Each row was made from one walk, in order. Every step used is in the known rows, and no mark comes twice. Write each row's walk.
Known rows:
vosid, zuvav: [-23   4   0 -21  23   1   8 -12   0   7 -24   7 -12 -15  12  11  -6   0
 -14   8  12   0  -2   2  -7   1 -12   7  -1 -13   3   4  10   8  11  -9
  -4   1  21  -6   9   4   2   6  -5  -8  12   5]
badip, gomu, futup, tugo: [-25   3 -20 -16  23  -3  -4 -13 -20   0  -9  18 -11   8   6  21 -26  19
 -15  12  37  17  -6   6  -9 -21 -24  -8  -3 -15 -15  -2   4   0  26 -13
 -15   8  -3  -5   5  19  -8  17  -7 -42  16 -14]
badip, seta: [-20  -1   1 -14  12  -2  11 -21  -7   9 -22  16 -12   2   5   4 -16  28
 -13   3  25  -4  -2  -1  -4 -11 -25   4  -3  -5   9   6   4   6  17 -15
  -7   4   3  -2  15  24   4   8  -1   1   4   5]
seta, badip, gomu: [-16  10  -2 -15  10  -2   6 -16   4   9 -23  28 -11   0   7   6 -20  -2
 -10   0  24 -10  -9   7   3 -21 -22  -2  -7  -7  -4   8  23  -1  24   0
 -13   5  12  -9   8   9   5  -3 -11 -15  13   2]
tugo, futup: [-28  15  -6 -16   6  -3   9 -20  -4   4 -20   0 -12  -7   7   6 -16  10
  -5   6  23  11  11  10  -1  -7 -16   3  -6 -10   8   8   8   7  11 -16
  -8   8   2 -13   5  15  13  16  -8 -34  14  -4]
gomu, futup, tugo: [-33   8 -13 -16  12  -1  -2 -13 -20  -4 -13   6 -10  -1   7  15 -14  14
 -11   6  26  11   3  10  -6 -13 -21  -2   0 -15 -15   0  -5   4  15 -20
 -14   6  -8  -4  10  15  -5  21  -7 -38  12 -12]
badip, gomu, futup, gerib: [-20  -2  -7 -17  27   1   6  -8 -14   6 -18  30 -11  -2  10  22 -36  32
 -16  12  38   3  -2   6   1 -24 -21  -2  -3 -10 -13  -5   8  -4  23  -7
 -26   8  -3   7  15  11  -9  14  -8 -53  23  -6]
futup, gomu, tigev: [-20   0 -13 -21   3  -2   0 -13   3  13 -18  14 -10  -8   5  11 -18  40
  -6   2  23  -4  11   5  -6 -23 -14   6  -4  -7 -12  -5  13   3  19 -20
 -17   6  -4  -8  11  16  -9   1   1  -4  13  -5]
badip, gomu, tigev, sisam: [ -6  -2  -9 -19   2  -4   6 -18  -3   7  -8  20 -12   2   4  12 -16  26
 -15   5  30  16 -16   4  -1 -17 -16   1  -8   1 -22   0  14  -6  24 -17
 -19   6  12   2  10  17  -9  -1  -7  18  10  -4]
zuvav, tigev, gomu, futup, tugo: [-32  -2 -22 -15  10  -6  -1 -16 -22   5  -6  11 -10   0  18  21 -23  20
 -11  15  38   6   8   1  -8 -18 -21   3   0  -8 -27  -2  -4  -4  19 -22
 -19  10 -32   1   5  31 -26  23  -5 -24  16 -15]
zuvav, vosid: [-31  -1  -9 -15  -1  -2  13 -20   7   1 -20   6 -13 -10   6   3  -4  18
 -16   3  14 -23  -3  -4  -2 -12 -22   2  -6  -6  -3   6  -7   5  11 -14
 -10   5   6   9  13  16  -5  12  -2 -31  11   2]
badip, gomu, tigev, gerib, futup: [-15  -1 -11 -21  26   3   9 -15  -4  16  -6  20 -10  -1   6  23 -23  35
 -16   4  46  30 -13  -4  -5 -17 -19   9  -8   3 -17   4  23  -8  22 -10
 -21   6   7  -3   8  20 -18  -1  -7 -10  17  -5]
futup, gerib: [-28   3  -5 -18  -1   0  13 -11 -11   6 -25  11 -10 -15   9  10 -16  26
 -12   6  24 -14   2   8  -3 -16 -21   1  -2  -9 -10   1   3   1  11 -11
 -18   6  -1   0  13   3  -3   9  -6 -36  17   5]
futup, sisam: [-35   1  -9 -16  11  -2   9 -14 -11   8 -17   4 -10 -10  10   5 -14  21
 -11   6  25   1   2   5  -4  -9 -22  -6  -1  -9 -12   5  -7   0   9 -13
 -19   4   3  -9  16  17   0  14  -6 -18   6  -2]
gerib, futup, gomu, tigev: [-20  -4 -15 -19   2  -1  -1 -10   5  18 -10  15 -10  -6   4  20 -30  46
  -7   3  28  21   9   3  -9 -16 -16   2  -5  -6 -11  -6  14   2  19 -24
 -22   4  -3  -9  10  23 -13   2  -1 -30  13 -12]
zuvav, vosid, gomu: [-30 -15  -5 -21  14  -3  13 -18   5   2 -22  13 -12  -7   6   9 -10   5
 -16   2   5 -20  -5  -5  -5 -19 -27   9  -8  -8  -2   6   6   2  17  -9
  -9   8   4   6   8  10  -9  15   0 -25  11   3]
gerib, futup, sisam: [-34  -3  -9 -13   8  -3   8 -11 -16  13 -13  10 -10 -12  13  14 -23  34
 -14   4  28  22  -1   3  -5  -3 -25  -3  -1  -8 -14   7  -8  -1   9 -17
 -22   1   0 -14  14  19  -3  11  -9 -44   6 -10]
vosid, gomu, tigev, gerib, futup, tugo: [-26  -8 -12 -24  23   1   5  -8 -21  10  -5  13  -8  -6   6  27  -6   7
 -10  -1  32  30  -5   1 -14 -13 -24   8  -7  -7 -26   3  15  -9  24 -16
 -17   9 -11  -8   2  16 -25   7  -3 -15  15  -7]
tugo, futup, gomu, tigev: [-19   7 -12 -22   8  -3   0 -16  -1  14 -13   7 -11  -5   6  13 -22  28
   2   7  27   9  20  11  -7 -15 -12   1  -7 -11  -5  -5  14   3  20 -25
 -17  12 -10 -12  12  23   1   9  -2 -39  17 -11]
zuvav, tigev: [-24   5 -11 -13 -21  -3   7 -23  -3   8 -17   4 -10  -9  11   5 -10   6
 -16   7  20  -4   7  -1   2 -15 -18   8  -1  -3  -5   3   7   7  15 -16
 -10   2  -7  -8  11  23  -8  14  -2  -2  14  -1]
tigev, gomu, futup, tugo: [-35   3 -17 -17  34  -3   4 -10 -18  -1 -13  12 -11   3  13  21 -22  30
  -8  10  37  11  -3   8 -12 -15 -24  -1  -2 -13 -24   2  -6  -4  15 -21
 -16  12 -15   2   4  17 -14  19  -7 -28  12 -10]
gomu, futup, sisam, tigev, gerib: [-29  -1   2 -16  35  -2  15 -11 -18   3  -3   5 -10  -9  17  14  -2  30
 -13   9  47  25   1   4  -6 -12  -9  -8   2  -4 -30   8 -20  -4   7 -11
 -27   7 -25   4  35  22  -9  20 -11 -36  10  -4]
gomu, tigev: [-18   6  -8 -19  -7   2   3 -21   3   5 -15   8  -9  -2   3   4  -9  11
  -9  -1  17   0   1   4   0 -19 -14   5  -5  -3 -11   2  19   4  15 -17
 -10   3   7  -2  17  11  -2   7  -1   6  11  -1]
futup, gomu, tigev, gerib: [-25   3  -6 -24  20   1   8 -11  -4  13 -15  11  -9 -16   6  15  -6  48
  -9   3  38  -2   9   6 -10 -22 -14   7  -5  -2 -20   1   8  -5  19 -18
 -22  10  -7   5  11  14 -17  -1  -1  -2  16   4]
sisam, tigev, gomu, futup: [-21  -2  -3 -14  27  -8  11 -19   7   2 -12  11 -12   7  15  13 -20  29
  -9   8  36  22  -8   0 -10 -18 -10   3  -1  -2 -20   5   4   1   6 -11
 -17  10 -20  -4  22  17  -8  19  -8 -14   8  -3]
tigev, sisam: [-23   4  -3 -14  -4  -6  15 -15  -6   4 -17   5 -12 -12   8   7  -8  29
 -15   0  24  11  -9  10  -4  -4 -18   2  -4  -1 -12   8  -7   0  12 -21
 -14   3  12   0   6  11   0   9 -10  -1   6   2]
seta, tigev: [-16   9   1 -17  -6   0  10 -16   8  11 -16   7 -12  -5  10   1   1   5
  -7  -1  18  -3 -10   7  -2 -14 -16   5  -4  -2  -5  10   0  11  10 -12
  -5  -1   8  -5  15  14  10   4  -6 -13   7   2]
gerib, futup: [-28   1  -7 -14  -1  -1   8 -16  -1  12 -19   8 -11  -7   5  12 -21  24
 -13  -1  27  24  -5   2  -4  -6 -21   4  -3  -3   1   6  10   5  11 -17
 -12   1  12 -12   5  13  -1   9  -8 -28  10  -5]

Which walk is each row?
[-36   2 -21 -14  -3  -3   1 -12 -19   5 -13   5 -10  -5   7  17 -18  16
 -11   3  28  21  -5   3 -10  -5 -27  -5  -2 -13 -10   2   1   4  14 -20
 -11   3  -1 -13   1  18  -5  11  -7 -46   9 -11]
gerib, futup, tugo
[-22   2  -5 -13  18  -9  16 -21   2   8 -18   1 -12   1  14   6 -13  30
  -9   9  31   3 -16  -2 -11 -14 -14   3  -2  -3 -16   8  11   1   6  -8
 -11   9 -11 -11  14  15  -5  11  -6   2   5   6]
sisam, tigev, gomu
[-16  -9 -11 -17   1  -6   4  -6  -6  17  -6  18 -10 -10   6  22 -24  57
  -9   0  33  31   1   7 -11  -8 -17   2  -7  -1 -23  -4   2  -4  19 -29
 -28   4   1  -2  10  23 -14   0  -7 -25  11 -14]
gerib, futup, gomu, tigev, sisam
[-20   2  -6 -18   6  -1   4 -17  -7  11 -16   6 -12 -17  17  14  -5 -12
 -16  13  13  -5   9  -4  -3  -2  -9   8   0 -10  -1   2  11   9  14 -10
  -5  -2   4 -10  13  18  -8  10  -3 -11  16   0]
vosid, zuvav, tigev
[-11  -2   4 -18  28  -2  14 -14   8  17 -14  21 -13   8  16   6 -10  30
  -5   5  36  -5 -17   2  -8 -16 -24   8  -5   1  -6  13   0   4  17 -13
  -8   5  -6   6  13  36   2   1  -2   6  -1   4]
badip, seta, tigev, gomu
[-10  -9   9 -18  43  -1  13  -3  -7  13 -12  33 -12   5  20  18 -21  37
  -5   7  44  -5  -5   6  -2 -21 -22   3  -5  -3 -18   4 -12  -3  19 -14
 -22   6 -22  19  25  34  -8   9  -5 -45  11  -3]
badip, seta, tigev, gomu, futup, gerib
[-30   7  -1 -16  27  -5  17 -16 -20   7  -4  -3 -11 -13  17  11   1  20
  -4  12  42  20   4   6  -5  -2 -10  -9  -1  -7 -19  12 -14  -4   5 -11
 -20  12 -25 -12  28  27   1  20 -12 -46  10  -2]
tugo, futup, sisam, tigev, gerib
[-24   3  -6 -14  18  -5   5 -20  -1   7 -12  13 -11  -1  16  17 -29  26
 -14  10  35   8   7   0   0 -21 -18  11  -2   0 -17   2   4  -2  15 -18
 -19   8 -20   4  11  27 -23  20  -6  -2  15  -9]
zuvav, tigev, gomu, futup
[-26   1  -1 -13  11  -2  19 -16  -7  10  -9   3 -11 -11  10  14  -3  34
 -15   4  40  32 -15  -3  -9  -5 -12   3  -2   1 -13  11   4   2   6 -11
 -14   5  -9  -7  19  22  -9   7 -10 -32   8   1]
sisam, tigev, gerib, futup
[-27 -23  -5 -25  37   2  13  -8 -12   9  -2  17 -10 -14  11  22  -7  22
 -16   3  27   8   0  -9  -4 -12 -25   5 -10  -1 -33   7  -7 -14  18 -14
 -28   8 -11  14  21  25 -30  10  -2 -37  15  -9]
zuvav, vosid, gomu, tigev, gerib, futup, sisam
[-32   8  -8 -18  10  -5   6 -13  -4  13 -20   5 -12 -11   6  14 -24  41
  -2  10  30   4  18  11  -8 -11 -18   0  -5 -13   7   0   5   6  16 -21
 -16  10  -7 -15   1  16   5  14  -6 -53  15  -6]
tugo, futup, gomu
[-15  -2  -9 -19   0  -6   6 -10  -4  12 -10  13 -11 -10   5  11 -14  45
  -8   0  29   8   0   9  -9 -16 -14   2  -6  -2 -26  -3   1  -3  21 -24
 -25   6  -1   7   9  18 -15   1  -3   0   9  -4]
futup, gomu, tigev, sisam
[-33  -4  -6 -17  46  -4   7 -10 -12   4 -12  14 -11  -2  17  17 -29  37
 -10  11  40  12   6   6  -8 -12 -23  -1  -1  -8 -28   5 -15  -8  10 -17
 -27   8 -10   5  14  19 -12  21  -9 -18   7  -9]
tigev, gomu, futup, sisam
[-12  -1  10 -16  26   3  18 -10  -4  20  -8  23 -12  -4  13  16  -3  33
 -12  -3  45  21 -13   0  -7  -6 -23   7  -6   6  -3  14  -9   3  15 -16
 -14   0  -3  10  16  40  -2  -1  -7 -28   5  -1]
badip, seta, tigev, gerib, futup
[-27  -5  -6 -15  15  -6  17  -9  -9  18  -9   7 -11 -17  11  23 -13  57
 -12   7  49  26  -4  -3 -19  -9 -14   0  -2  -2 -15   4   0  -1   9 -13
 -22   9 -20 -10  13  26 -16   3  -8 -54  12  -1]
sisam, tigev, gerib, futup, gomu
[-24   7  -5 -25  28   1   7 -11  -8  12 -11   7 -10 -13   6  17 -13  42
  -1   8  42  10  19  10  -9 -15 -12   6  -7  -7  -9   3   8  -5  21 -23
 -22  14 -15   0  10  23 -10   8  -4 -31  22  -4]
tugo, futup, gomu, tigev, gerib
[-20  -1  -7 -19  23  -4   8 -14  -4  11 -16  12 -13 -14  21  19 -14   1
 -14  17  21  -7   1  -6  -8  -4 -12  13  -2  -6 -12   2  13   1  14  -9
 -10   5  -1  -7   5  23 -19   9  -3  -2  13   3]
vosid, zuvav, tigev, gomu
[-11  -9  -1 -23   5  -4  10 -14  -6   5 -14  12 -10  -3   5  13  -7   4
 -10  -4  13  19 -11   7  -5 -12 -17  11  -7  -1 -25   5  15  -4  23 -18
 -17   6   6   0   7   6  -9   6  -5  18   8  -1]
vosid, gomu, tigev, sisam
[-29  -1  -7 -21  23   4   9  -9 -18  13  -2  10  -8 -14  13  16  -9  41
 -13   2  39  28   5   4  -5  -8 -20   2  -5   0 -30   6  -6  -8  12 -19
 -27   4  -4  -1  20  22 -15   8  -7 -18  13  -7]
gomu, tigev, gerib, futup, sisam
[-23 -18  -3 -24  24   3  14 -13   0   7  -5  18 -11 -12   7  20  -7  18
 -17  -1  21   9  -3  -8  -5 -17 -22  14 -11   1 -18   8  12  -8  21 -15
 -21   9  -6  15  11  17 -28   8  -1 -28  20  -3]
zuvav, vosid, gomu, tigev, gerib, futup
[-29  -8 -11 -12  24 -11  14 -11 -10  15  -6   5 -11   0  21  19 -24  43
  -9  10  41  26 -11  -4 -12  -4 -19  -7  -1  -4 -29   6  -5  -5   1 -11
 -22   7 -18 -18  22  28 -12  13 -11 -31   1  -9]
gerib, futup, sisam, tigev, gomu
[-28  -4 -11 -11   3  -7  10 -14 -10  13  -5   2 -11  -5  14  13 -15  21
 -12   7  31  30  -5  -1  -7  -5 -15  -8   1  -6 -18   3  -5   2   4 -12
 -19   1 -12 -23  29  27  -1  13  -9 -53   3  -9]
gerib, futup, sisam, tigev
[ -6  11  -4 -20   8   2  -2 -18   8   9 -17  29  -9   5   5   5 -17  -3
  -8  -2  23  -5  -6   6   7 -29 -19   6  -9  -4 -16   5  29  -1  28  -3
 -14   4  11  -7  19   9  -1  -5  -7   4  16  -3]
seta, badip, gomu, tigev
[-21   4  -4 -21  12   4   9 -14  -6  10  -7  11  -9 -10   7  16  -9  35
 -14  -1  35  28  -2   2  -2 -10 -17  10  -6   3 -17   6  14  -3  15 -18
 -20   4   1   2  14  18 -16   4  -6  -6  15  -2]
gomu, tigev, gerib, futup
[-20  -1  -8 -17  28  -1   3 -17  -2   3 -15  23 -11   4   6  16 -33  29
 -17  12  35  17  -5   2   1 -22 -21   2  -3  -7  -5   0  14   2  22 -10
 -17   7  10  -2  10  16  -4  14  -8 -27  15  -7]
badip, gomu, futup
[-29   3  -6 -15  33 -11  14 -17 -13  11  -7  -2 -13   1  20  14 -17  30
   1  16  39  18   1   4 -11  -5 -13  -9  -2  -9 -20   7  -4  -4   3 -11
 -19  13 -29 -20  21  29   0  20 -10 -39   3  -7]
tugo, futup, sisam, tigev, gomu
[-30  -1 -16 -15  29  -8   6 -13 -16  -1  -4   5 -11   9  17  18 -14  24
  -7  14  43  18  -6   2 -16 -15 -16  -5   0 -11 -31   0  -6  -1  13 -16
 -15  11 -31  -4  16  21 -14  21  -7 -35   7  -9]
sisam, tigev, gomu, futup, tugo
[-19   4   6 -15  45  -3  10  -8 -14   5  -3  27 -10  -2  18  16 -12  14
 -11   8  50  20  -4   7   0 -22 -15 -12  -3  -2 -36  10  -4 -10  20   3
 -30   6 -21   0  35  26 -10   9 -17 -41  14  -4]
seta, badip, gomu, futup, sisam, tigev, gerib
[-15  -2   2 -19  33  -1  12  -1  -2   8 -12  24 -12  -4  22  19 -20  28
  -6   3  37  -3  -6  11  -2 -21 -19   7  -5  -3 -25   5  -9  -3  15 -11
 -23   6 -15  16  22  14  -9  11 -10 -50  18  -5]
seta, tigev, gomu, futup, gerib
[-21   1  -7 -11 -23  -8  11 -20  -9  10 -10   4 -11 -14  12   8  -5  19
 -17   5  25   6  -1   4  -1  -6 -16   4  -2   3 -16   5  -3   1  15 -23
 -18   2  -3   2  10  29 -13  12  -8  -4  11  -2]
zuvav, tigev, sisam
[-35  -3  -6 -18  24  -1  14  -4  -5  19 -17  14 -10 -23   8  23 -22  64
 -13   3  46  18   3   3 -13  -9 -22   4  -5  -3  -8   4   2  -3  15 -18
 -26   8  -3  -1  -2  17 -18   1  -9 -49  15   0]
tigev, gerib, futup, gomu
[-31  -4 -11 -15   6  -4   7  -9   0  19 -18  13 -11 -12   6  21 -32  49
 -11   4  33  19   5   3 -11  -8 -24  -2  -4  -9   0  -2   6   2  14 -18
 -21   4   2 -15   1  19  -8   4  -6 -54  10  -8]
gerib, futup, gomu
[ -9   5   3 -15  -7  -5  16  -9   3  10 -10  10 -13  -8  12   4   8  13
  -8  -5  21  11 -18  12  -3  -8 -17   1  -5   3 -16  12 -15   3  11 -19
 -12  -2  11   6  14  17   8   2 -10 -11   3  -1]
seta, tigev, sisam
[-14  -1   1 -12  31  -6   1 -11  -8   5  -5  27 -10   6  17  12 -21   1
  -9   9  36  15  -2   7   1 -24 -14 -14  -2  -8 -28   3   0  -3  19   1
 -27   3 -16 -11  41  24   0  12 -15 -46  12 -11]
seta, badip, gomu, futup, sisam, tigev
[-28  -3  -3 -12  19  -5   6 -14 -10   1  -4   4 -10  -1  15  10 -14  16
 -11   9  31  25   2   5  -6 -13 -11 -11   2  -9 -25   4 -15   3   8 -13
 -22   2 -19 -10  38  25  -3  23  -8 -39   6 -10]
gomu, futup, sisam, tigev
[-29  -4  -4 -19  38  -2  12  -6 -13   4 -22  22 -10  -7  17  22 -31  46
 -11  10  38  -3   4   8  -2 -20 -20   3  -3  -7 -21  -1  -3  -8  13 -13
 -26  10 -16  11  13   9 -15  18 -10 -34  19  -3]
tigev, gomu, futup, gerib
[-23  -5  -2 -16  46  -4  11 -12 -16   7  -1  18 -10  -1  15  20 -16  38
 -17  17  54  28 -12  -1  -5 -18 -14  -9  -1  -5 -30   6  -7  -8  17  -3
 -29  10 -22   2  33  30 -12  16 -11 -36  10  -5]
badip, gomu, futup, sisam, tigev, gerib
